Every row comes from one small tree of marks. The marks that hang from a mark follow it in brackets, in the order of their numbers. Every link used is in the known rows. Which tree was each row made from?
In the rows, 128 means zero.
Known rows:
z_60[z_439[z_637[z_629[z_558]]]]: [126 125 114 134 120 103 136 111 134 138 133 121 126 107 149 147 151 110
 113  76 105 139 120 162 147 119 137 125  64  44 135 137 142 116 114 147
 139 135 125 150 133 148 122 136 139 127  95 144 130 157 127 159 124 122
 125 140  99 109 124 130 125 124 121 146 137 169 156 123 161 127 134 131
 123 151 145 127 131 129 128 125 149 106 161]
z_60[z_104 z_439 z_637]: [136 147 135 105 142 107 138 109 135 134 167 113 134 145 100 102 148  80
 129 132  54 165 103 139 128 162 150 127 251  73 147 158 120  86  93 103
 158  96  62 133 157 128 129 125  95  97 127 161 122 186 121 177 129  94
 129 112  98 155 121 132 127 120  80 124 129 138 142 132 144 136 131 133
 113 160 123 131 122 125 133 120 113  66 101]
z_60[z_104[z_629] z_439]: [159 158 161 107 127 132 136 110 129 110 156 124 134 103 109 147 148 111
 122 134 124 120 113 142 123 196 139 127 185  66 138 135 138 101 113 103
 146 107  90 129 143 126 142  71  95 102 146 151 106 146 128 147 128 102
  95 112 114 172  99 140 129 119  82 118 128 142 157 141 126 128 145 134
 144 146 119 130 124 119 119 115 118 114  60]
z_168[z_60[z_104]]: [137 144 122 116 154 150 122 141 127 107 133 119 131 123 103  93 132 111
 156 172 108 137 119 127 124 150 139 135 198 136 113 128 115 115 110  99
 140 125  92 115 153  98 137 144 109 115 136 120  91 137 126 131 135 142
 132 126 117 120  92 122 137 119 112 111 139  97 107 128 122 127 116 130
 112 121 122 142 126 109 128 118 134 156  81]
z_439[z_168[z_60[z_104]] z_637[z_629[z_558]]]: [ 85 115  81 137 148  89 120 137 139 151 117 130 123  98 151 103 133  97
 122  65 112 122 122 142 117  75 114 127 109  74 132 132 108 126 137 135
 134 145 179  88 116 119 137 133 118 153  96 122 120 134 135 144 120 125
 104 171 100 126 147 113 130 124 129 133 138 142 136 139 128 122 107 131
  81 117 130 133 156 120 150 108 168 167 175]
z_558[z_104[z_637[z_439]] z_629]: [134 113 181 153  92 142 143 121 116 122 127 140 130 155 135 157 117 130
 106 179 165 126 133 114 137 104 138 123 143 229 109 156 135 173 123 109
 121 130 122 141 114 137 115 121 146  89 135 131 125  89 132 137 111 182
 128 119 131 141 125 131 114 127 122 133 119 150 138 118 110 122 112 109
 165 128 142 139 140 126 128 146  95  81 115]
z_104[z_637[z_168 z_439]]: [131 123 165 161 131 118 129 124 121 144 131 139 144 135 137 149 144 161
 118  89 106 132 140 146 140 164 108 127  93 113  89 128 137 173 125 105
 138 125  99 140 125 165 115 173 154 130 115 119 145 155 121  86 146 111
 105 148 123 103 163 133 122 140 140 130 111 106 135 123 113 139 104 112
 162 117 136 129 126 123 135 145 117  93 130]
z_439[z_168[z_60[z_104[z_558[z_629]]]] z_637]: [105 128  99 125 133 119 119 150 146 126 127 142 124 125 126 130 100  69
 120 108 158 131 133 113 119  89 136 127 204 101 131 130 113 133 147 143
 125 104 209  82 114 106 146 101 106 130 135 124 112 114 130 108 116 137
  89 168 113 169 149 122 128 127 109 116 137 132 156 108 105 119 105 134
  82 138 113 125 156 130 134 109 136 181 155]
z_168[z_60[z_104[z_558] z_439[z_637]]]: [148 162 137 107 175 131 114 124 150 125 164 120 114 128 110 106  99  65
 150 125  99 153 125 115 123 136 148 128 247  27 150 126 130 104 130 145
 143 110 182  96 134 132 140 123  95 118 144 144  93 154 126 148 137 104
 105 154 102 172 142 127 143 123 112 120 119 148 160 122 129 122 134 146
  87 152 122 119 140 121 156 104 115 138 139]
z_60[z_439]: [151 138 135 117 123 145 141 126 125 103 149 121 137 135 109 140 152 103
 139 143 114 136 120 150 145 169 150 134 161  84 121 138 144 105 103 115
 136 104  63 151 156 139 127 147 124 100 110 137 106 174 124 138 136 111
 138 113 112 122  93 142 127 124  98 122 141 119 134 124 140 140 130 133
 153 142 128 137 108 117 103 139 128 118  79]
z_104[z_637]: [160 120 162 131 139 152 134 144 120 104 125 132 139 136 111 123 151 137
 137 149  80 143 133 140 154 154 154 139 130 105  99 126 134 124 109 105
 132 102  69 150 143 135 126 146 140 127 116 107 117 164 119  88 135 128
 135 125 122 100  88 129 134 131 131 107 136 116 132 122 124 127 124 116
 143 138 119 125 110 121 126 145 116 120 143]
z_60[z_439[z_168] z_637[z_629]]: [116 127 107 122 101  85 141 113 141 145 153 128 140 112 122 147 165 102
 103  47 141 145 124 179 136 145 130 133 138  73 131 144 127 125 127 121
 147  98  87 128 137 147 131 142 123 118 100 162 135 204 131 133 136  74
 114 136  91 135 148 137 115 133  99 123 141 127 153 138 137 134 102 116
 114 150 130 133 133 129 124 133 143  89 145]
z_104[z_558[z_637[z_168]] z_629[z_60]]: [138 119 140 124 125 160 113 149 126 128  99 136 134 133 131 159 106 181
 126 110 198 109 144 112 126 133 109 126  80 177 141 100 113 158 161 152
 119 117 169 118 107 131 136  88 146 136 173 115 168 109 124  73 126 105
 111 125 157 110 141 132 135 137 140 124 125  93 131 111 106 133 142 124
 115 128 106 113 120 141 135 134 116 154 164]
z_104[z_558 z_629[z_60 z_168] z_637]: [134 133 154 117 138 159 115 152 127 120 112 137 113 115 125 135 111 174
 134 152 131 106 150  87 124 132 126 129  74 118 141  78 143 123 161 149
  99 121 169 118  96 120 139  76 137 177 159  96 132 104 131  72 134 110
 111 125 163 140 126 128 141 144 169 113 113 116 121 136 123 123 168 138
 134 116  95  92 112 147 128 137 101 178 166]
z_104[z_558 z_629[z_60] z_637[z_439]]: [158 148 203 135 135 182 112 144 133 129 129 137 110 106 126 157 111 175
 123 137 158 111 153 115 146 152 117 124  75 144 132  84 151 157 164 141
 116 138 193 130 106 151 138  77 147 147 163 116 103 126 130  74 144 107
  95 131 141 116 137 127 133 146 157 122 103 133 145 125 124 120 149 130
 134 138 113  86 122 135 156 145  90 150 181]
z_439[z_637]: [141 116 127 140 132 116 136 148 127 106 133 130 145 147 117 139 171 117
 130 114  89 146 123 147 156 116 160 137 144 123  96 138 131 122  89 114
 130 110  64 139 149 140 126 152 139 125  99 120 109 160 119 107 129 148
 132 141  97  98 102 130 129 125 117 108 142 138 138 119 124 133 117 120
 131 155 121 140 120 120 118 137 144 132 124]
z_637[z_168[z_60] z_439 z_629[z_558[z_104]]]: [ 89 120 119 153 120 126 114 112 119 166 109 128 128 102 178 137 118 160
 115 125 192  91 132 137 116 112  70 113  35 217 122 131 117 188 155 123
 131 182 176 113 104 131 108 165 151 116 126 135 147  95 136 150 125 177
 126 151 131 106 160 124 119 124 148 164 112 119 106 141 119 129 101 115
 129  75 159 149 160 112 145 115 143 133 126]
z_60[z_104 z_637[z_168 z_629]]: [113 137 112 129 124  71 130 108 124 161 131 125 158  96 140 117 180 131
  91  77 115 134 112 167 122 167  98 119 122 136 105 144 103 135 108  93
 153 114  62 125 133 121 124 132 123 118 144 137 169 153 119 131 131 118
  98 140 114 119 153 129 116 126 104 120 134 116 134 142 116 126 112 103
 104 131 131 147 143 129 142 110 147  68 135]
z_104[z_558 z_629[z_60 z_168 z_439[z_637]]]: [107 135 123 128 120 111 119 130 137 131 126 137 105 139 128 135 125 145
 122 125 150 103 143  88 124  90 126 129 100 131 153  93 155 116 150 178
  82 158 211 116 106 141 135  97 132 182 122 118 114  71 133 116 137 120
 133 134 144 151 160 131 129 141 173 130 102 168 126 140 132 126 177 150
 151 132 117 104 117 147 126 130 125 184 135]
z_629[z_60]: [130 121 114 124 134 159 134 147 122 102 108 122 130 141 123 107 147 135
 141 174 127 124 125 127 144 126 137 137 141 206 108 113 133 120 111 118
 118 134  75 137 156 115 131 139 144 121 118 110  96 144 127 126 142 138
 153 110 128  79  80 130 133 130 134 120 148 105  94 120 133 135 127 135
 137 131 115 130  99 121 116 150 140 157 104]
z_637[z_168[z_60] z_629[z_558]]: [118 128  89 133 129 141 110 135 124 143  94 125 136  79 155 125 133 164
 127 101 156 107 132 164 127 149  91 122   5 133 107 104 122 147 148 131
 130 153 136 131 126 114 121 159 149 141 125 114 146 138 130  98 135 144
 128 147 137  69 124 124 130 126 151 144 142  86 101 127 135 125 108 121
 111  93 141 136 137 122 122 118 161 162 141]
z_558[z_104]: [128 111 139 127 119 139 142 139 109  99 123 128 144 152 116 124 155 119
 137 190 133 109 117 127 142 123 145 133 170 198 117 155 122 129  92  96
 126 115  70 137 139 122 121 135 130  85 118 123 120 121 123 146 118 175
 147 117 115 126  73 132 128 119 103 122 139 131 117 134 110 138 124 120
 148 123 124 158 126 110 115 129 127 133  90]
z_439[z_637[z_168]]: [125 116 111 148 132  87 131 137 125 125 124 134 154 142 132 140 171 130
 116  77 100 137 125 154 142 129 133 134 131 114  87 137 121 141  98 113
 134 111  72 127 139 150 121 170 144 132  98 121 143 154 117  90 134 125
 115 156 101 104 146 134 126 127 122 122 137 117 134 114 111 135 111 114
 141 135 124 149 127 124 122 132 150 128 116]
z_439[z_168 z_637]: [108  99 110 151 125  89 142 148 131 113 132 140 144 152 116 136 173  95
 123  67 105 131 126 146 149  97 150 145 154  86 104 142 123 129 100 114
 128  98  91 115 137 149 132 160 134 136  74 121 121 170 123  98 130 115
 116 162  88 123 128 131 123 130 116 110 145 131 144 125 114 140 103 121
 131 142 116 142 128 121 117 140 154 159 138]

Which tree is each row?
[148 120 155 134 102 154 129 138 117 118 113 131 144 121 117 157 142 146
 127 130 191 129 140 139 153 139 129 125  43 121 124 133 121 149 127 135
 135 100 123 149 122 126 125 113 153 108 150 116 155 134 116 109 120 155
 124 123 139  81  97 129 127 130 120 117 135 111 156 129 120 127 129 114
 105 143 127 131 134 131 134 132 124 117 194]
z_104[z_558[z_637[z_629]]]
[122 132 155 123 144 112 131 103 125 140 142 125 114 109 129 120 108 125
 135 118  48 119 121  96 101 147 129 120 116  12 178 133 139  84 139 131
 127 122 143 126 102 124 131  79  99 155 136 132 149 107 132 157 115 101
 110 115 147 191 132 128 134 130 125 139 104 157 137 142 147 128 178 149
 142 113 119 109 124 142 123 118 106 120 114]
z_60[z_104[z_629[z_168 z_558] z_637] z_439]
[121 123 102 122 123  96 134 132 151 121 144 133 119 127 134 156 129 109
 109  56 149 125 129 139 123 107 144 139 184  98 137 115 140 125 142 147
 124 122 148  98 128 157 147 103 122 151 100 145  96 158 140 112 133  56
  98 142  95 163 163 136 129 135 121 121 142 150 150 115 120 134 123 134
 141 153 112 111 119 133 120 141 137 154 116]
z_104[z_629[z_60[z_439[z_168 z_637]]]]
[ 79 125  89 137 141  95 127  96 120 172  88 125 115 106 181  95 136 136
 102 126 131  91 115 137 111 115  74 113  61 180 145 114 129 120 136 138
 122 192 162 129 120 115 125 125 135 145 116 117 146  75 136 206 138 123
 136 127 150 113 149 125 118 132 151 165 118 159  95 145 144 131 159 142
 139  94 147 128 125 136 147 121 163 122 141]
z_637[z_168 z_629[z_60[z_104] z_439 z_558]]
[124 130 105 103 131 133 122 112 137 152 137 110 114 118 136 107 101 115
 133 146 127 144 120 140 120 101 126 123 139 149 164 141 117 124 145 141
 141 150 158 128 126 117 119 144 118 107 133 167 128 142 136 176 115 136
 158 117 114 132 128 120 131 117 122 147 133 151 117 134 154 119 115 127
  86 129 145 130 148 123 145 116 125  96 163]
z_168[z_60[z_439 z_637[z_629[z_558[z_104]]]]]
[137 157 131 118 135 131 118 127 143 125 138 134 107 137 126 120  94  83
 125 157 145 141 134 107 128  94 140 125 202 127 133 122 132 119 142 159
 112 143 219 115 127 117 135 107 108 126 146 130 100  77 131 145 122 152
 124 142 131 173 144 121 129 125 135 128 118 173 146 115 128 108 135 142
 110 148 142 119 146 134 142 109 126 151 135]
z_168[z_60[z_104[z_558[z_629[z_439[z_637]]]]]]
[120 126 107 132  92 152 121 135 129 118 122 134 110 165 114 130  61 133
 153 178 202 134 151  72 114  75 131 126 114 174 146 123 133 136 156 183
  92 138 207 133 110 112 120 141 135 143 146 122 142  52 133 123 118 169
 183 107 185 144 150 124 124 132 161 139 118 114 114 118 131 125 134 143
 130 114 140 122 133 148  98 132 112 150 123]
z_104[z_558[z_629[z_168[z_60] z_439] z_637]]
[139 147 103 121 136 141 117 128 136 124 148 122 134 122 122 129 111 119
 142 114 135 132 130 154 118 176 121 132 171  86 107 119 130 134 137 123
 139 121 105 119 148 138 125 176 122 114 127 143 113 174 130 106 147  88
 129 137 118 130 151 137 136 126 124 136 137  82 116 115 123 135 104 129
 138 115 129 134 125 116 106 126 135 130  74]
z_637[z_168[z_60[z_439]]]
[127 131 142 131 150 114 131 110 126 145 145 126 136 149 122 130 107  96
 130 114 134 137 124 114 115 155 117 120 184  51 162 155 112 125 126 132
 154  92 138 120 118 138 130 120 111  99 158 142 175 136 119 162 122  97
 101 129 130 173 152 136 130 126  86 138 110 126 160 117 116 141 145 135
 110 134 125 130 134 133 144 112 108  89 144]
z_60[z_104[z_558[z_637[z_168]]] z_439]
[130 143 134 121 132 148 107 139 129 129 123 133 121  94 124 126 112 151
 140 131 144 121 157 111 123 139 112 128  38  83 114  91 136 143 163 143
 116 123 176 120  99 117 126 131 145 158 157 102 129 120 129  76 137 137
 120 146 156 118 137 123 139 141 169 112 121  90 127 141 122 114 128 122
 106 104 122 113 140 134 131 120 121 165 178]
z_104[z_558 z_637[z_629[z_168[z_60]]]]
[107 122 103 138  77 119 147 118 115 112 119 137 129 149 125 144 139 125
 124 169 161 121 127 113 125 111 129 129 101 185 116 137 154 115 114 136
  92 142 100 158 136 117 116 139 137 134 104 121 129  72 131 144 125 175
 171 100 160 142 116 138 110 131 136 138 128 131 106 137 138 134 139 138
 188 108 140 142 116 141  69 142 141 132  52]
z_558[z_629[z_168 z_439]]
[119 110 130 140  82 148 138 147 116 107 109 137 134 155 116 158 105 133
 137 155 183 130 140  83 129  94 136 123  80 169 144 144 124 134 130 150
 106  94 134 144 111 104 120 111 145 123 154 113 173  82 121 114 106 185
 149 108 170 119 116 133 123 131 129 128 132 102 130 114 125 134 139 131
 126 121 123 132 128 149  91 129 117 137 130]
z_104[z_558[z_629[z_168] z_637]]
[127 146 117 117 143  81 135 104 135 158 155 117 145 134 120 109 150  91
 118  93  69 156 106 144 113 174 123 123 234  70 140 157 114 106 109 104
 161  98  65 120 145 136 128 144  99 104 130 160 159 176 120 162 131  77
 111 130  99 160 163 135 125 123  82 133 122 123 138 128 128 141 126 126
 117 141 126 138 126 129 132 113 128  54 102]
z_60[z_104 z_439 z_637[z_168]]
[114 117  99 108 126 139 118 137 129 146 116 116 122 112 140  99 114 139
 132 164 130 133 122 131 130  85 124 122 105 209 140 134 104 133 133 126
 131 150 147 128 125 105 119 142 130 118 130 141 138 125 130 144 110 168
 163 124 120  98 107 114 132 117 132 136 136 130 103 139 142 117 106 116
  78 120 140 139 147 118 150 119 136 122 177]
z_168[z_60[z_637[z_629[z_558[z_104]]]]]
[129 124 109 128 118  90 114 120 134 135 137 140 124 142 133 140 110 147
 117 116 172 106 135 133 113 101 122 133 167 173 110 121 126 164 147 138
 112 168 192  97 112 159 126 136 123 133 123 145 123  74 136 100 122 122
 124 147 120 179 188 127 127 120 149 131 112 159 129 126  93 115 118 115
 153 117 138 141 151 121 135 117 130 155  95]
z_558[z_104[z_629[z_439[z_637[z_168[z_60]]]]]]
[127 123  91 136 114 114 126 110 129 139 122 129 129 162 136 126  74 122
 125 141 177 138 127 110  98 106 116 124 200 195 122 146 109 151 142 146
 131 147 158 119 132 116 124 142 120 115 146 136 149  63 133 148 114 132
 153 111 159 158 175 122 118 122 132 141 126 117 113 104 112 121 113 125
 134 116 151 139 141 137 122 122 125  94  87]
z_558[z_629[z_439] z_637[z_168[z_60[z_104]]]]
[108 113 126 138 140 144 128 140 135 153 109 113 111 151 139  99 131 151
 134 142  82 149 123 110 149  86 120 123 110 195 148 122 129 121 127 137
 126 162 126 144 142 128 118 164 146 143 107 128 121 154 127 157 137 139
 165 116 120  54 128 119 124 134 143 154 121 133  94 125 166 144 127 145
 112 132 130 114 108 131 145 148 128 110 168]
z_629[z_60[z_637[z_439]] z_558]
[147 157 123 106 157 147 126 121 135 113 156 114 121 124 109 103 113  84
 157 161  99 148 117 129 112 164 142 132 240  81 131 134 127 101 120 112
 148 120 107 112 155 112 134 135  94 103 135 143  85 155 130 164 141 102
 128 121 110 153 114 131 137 117 101 122 135 112 123 129 133 128 122 142
 122 135 127 131 124 113 122 119 123 124  64]
z_168[z_60[z_104 z_439]]
[152 141 165 116 161 120 139 108 127 122 160 121 125 136 112 108 131  88
 133 140  57 152 118 130 126 169 152 129 223  37 134 148 134 100 109 104
 153 101  90 134 143 136 133 126 102 108 132 135 110 165 126 164 132  89
 111 117 113 168 115 131 134 127  97 116 125 144 149 126 132 127 139 130
 140 145 121 122 118 126 143 128 100  77 115]
z_60[z_104[z_637] z_439]
[125 125 160 127 126  97 134 112 128 130 145 145 122 128 114 136 133 119
 110  97 107 107 129 127 121 149 133 135 157  69 132 127 141 120 131 115
 124 127 163 114 111 154 148  81 102 145 114 126 118 119 133 121 133  74
  98 133 124 204 146 128 120 135 124 112 110 167 155 147 111 123 141 126
 161 133 120 115 126 129 147 131 115 138 133]
z_60[z_104[z_629[z_439[z_168]] z_637]]
[156 117 172 125 132 169 124 154 121 111 111 133 125 109 121 145 130 171
 136 126  77 118 132 132 150 157 146 131  37  72 132 108 139 115 130 120
 122 118 132 156 118 129 133  91 136 146 130 110 136 144 125  77 125 129
 125 121 138  94  80 124 138 131 144 120 127 140 135 127 143 119 144 125
 135 135 115 108 114 129 133 135 119 153 169]
z_104[z_629[z_558] z_637]
[136 118 150 137 124 128 133 113 119 138 112 131 114 116 139 124 138 149
 119 129  93 122 134 151 151 125 124 126  12 110 129 118 150 121 131 142
 115 158 154 174 119 138 120 138 149 147 101 113 135 125 129 141 135 135
 154 120 144  96 109 122 124 134 163 140 121 170 129 140 161 115 145 126
 150 128 150 115 121 134 146 141 133 110 195]
z_104[z_637[z_629[z_439 z_558]]]
[148  96 154 128 110 161 129 150 117 109 106 127 133 137 116 154 122 170
 141 122 131 125 128 119 144 123 147 127  46 131 147 132 120 122 122 135
 128 120 117 157 124 126 129 100 140 131 136 121 160 126 122 102 106 156
 147 103 146  81  77 123 132 122 125 127 136 128 130 121 137 133 139 125
 121 141 122 124 119 132 115 136 124 147 147]
z_104[z_629[z_558[z_637]]]
[128 132 119 132 123 130 119 127 126 121 128 129 131 102 128 123 123 162
 137 123 131 130 146 130 118 130 121 132  66 107  89 105 134 148 144 124
 120 137 113 123 118 116 122 156 144 160 134 108 116 122 133  84 139 140
 134 137 146 112 137 123 133 133 169 109 133  87 110 139 123 114 107 115
 128 103 127 123 133 128 119 132 129 139 134]
z_104[z_637[z_629[z_168[z_60]]]]
[118 118 126 130 110 146 129 146 114 114 110 130 129 104 125 143 146 166
 139 137 117  97 124 113 130 136 124 127   4 112 141 117 140 104 121 125
 102 130 109 147 118 113 125 105 134 160 116 106 152 110 127 106 120 163
 139 117 149 106  84 131 130 128 131 135 127 117 106 147 145 136 157 139
 147 103 117 133 116 131  87 127 145 188  91]
z_104[z_629[z_168 z_558]]
[ 98  98 137 150 155 139 137 126 124 146 104 115 109 166 156  97 103 133
 143 157 109 137 117  79 120  67 114 117 136 197 168 147 113 131 122 138
 136 165 145 130 129 118 121 141 137 129 124 118 137  91 129 210 119 154
 157 106 142  95 126 115 125 125 132 155 111 144 103 117 146 144 137 150
 114 119 137 120 117 130 158 141 120 103 156]
z_629[z_60[z_104] z_558[z_637[z_439]]]
[134 121 157 131 109 111 140  98 113 135 129 138 125 139 138 131 143 135
 105 165 146 110 134 143 139 118 129 129 110 181 108 139 140 149 118 118
 119 154 133 146 118 149 117 126 139 108 122 131 125  94 131 155 124 139
 146 115 130 152 122 128 119 129 144 127 114 178 139 146 117 114 132 107
 165 125 148 135 136 123 151 137 112  90 147]
z_558[z_104[z_637[z_629[z_439]]]]
[ 88 126  89 132 116 123 141 129 121 121 102 125 128 131 144 108 129 117
 126 188 146 119 114  82  99  95 120 122 174 228 132 131 127 107 121 121
 108 138  93 117 133  78 128 101 122 130 142 111 120  61 135 171 119 171
 142 100 159 141 116 132 121 125 123 133 142 114  86 129 128 134 146 145
 143 103 117 136 118 138  94 131 142 132  56]
z_558[z_629[z_60[z_104] z_168]]
[117 105  88 148 111 116 130 125 121 140  90 127 144 131 163 139 133 177
 111  98 192 128 132 147 121 112 103 127  72 221 105 125 108 170 134 134
 132 138  89 127 128 129 122 148 165 128 140 116 162 113 127 118 129 124
 138 120 148  73 148 130 123 131 144 131 144  86 107 117 113 135 109 109
 123 118 131 136 124 138 130 144 146  98 154]
z_558[z_637[z_168 z_629[z_60]]]
[160 156 140 105 136 162 115 142 130 102 134 125 132  92 104 127 134 138
 138 154 141 118 123 132 117 177 134 130 169 129 111 109 121 123 128 104
 133 127 120 107 141 105 145  90 103 121 162 126  94 125 129  99 132 130
 106 122 125 137  96 125 139 118 114 101 135 106 126 135 112 117 121 125
 117 130 110 132 133 108 121 114 129 173  74]
z_168[z_60[z_104[z_629]]]
[154 151 113  98 142 144 121 133 149 121 163 109 125 140  90 104 112 107
 153 133  87 175 126 144 132 147 154 136 229  94 127 128 127 106 129 126
 146 110  95 130 160 133 130 164 110 117 127 160  95 203 126 120 139  92
 154 117 105 119 132 127 135 124 119 117 142 105 118 117 147 129 102 131
 103 154 128 121 116 122 121 132 117 105 106]
z_168[z_60[z_439 z_637]]
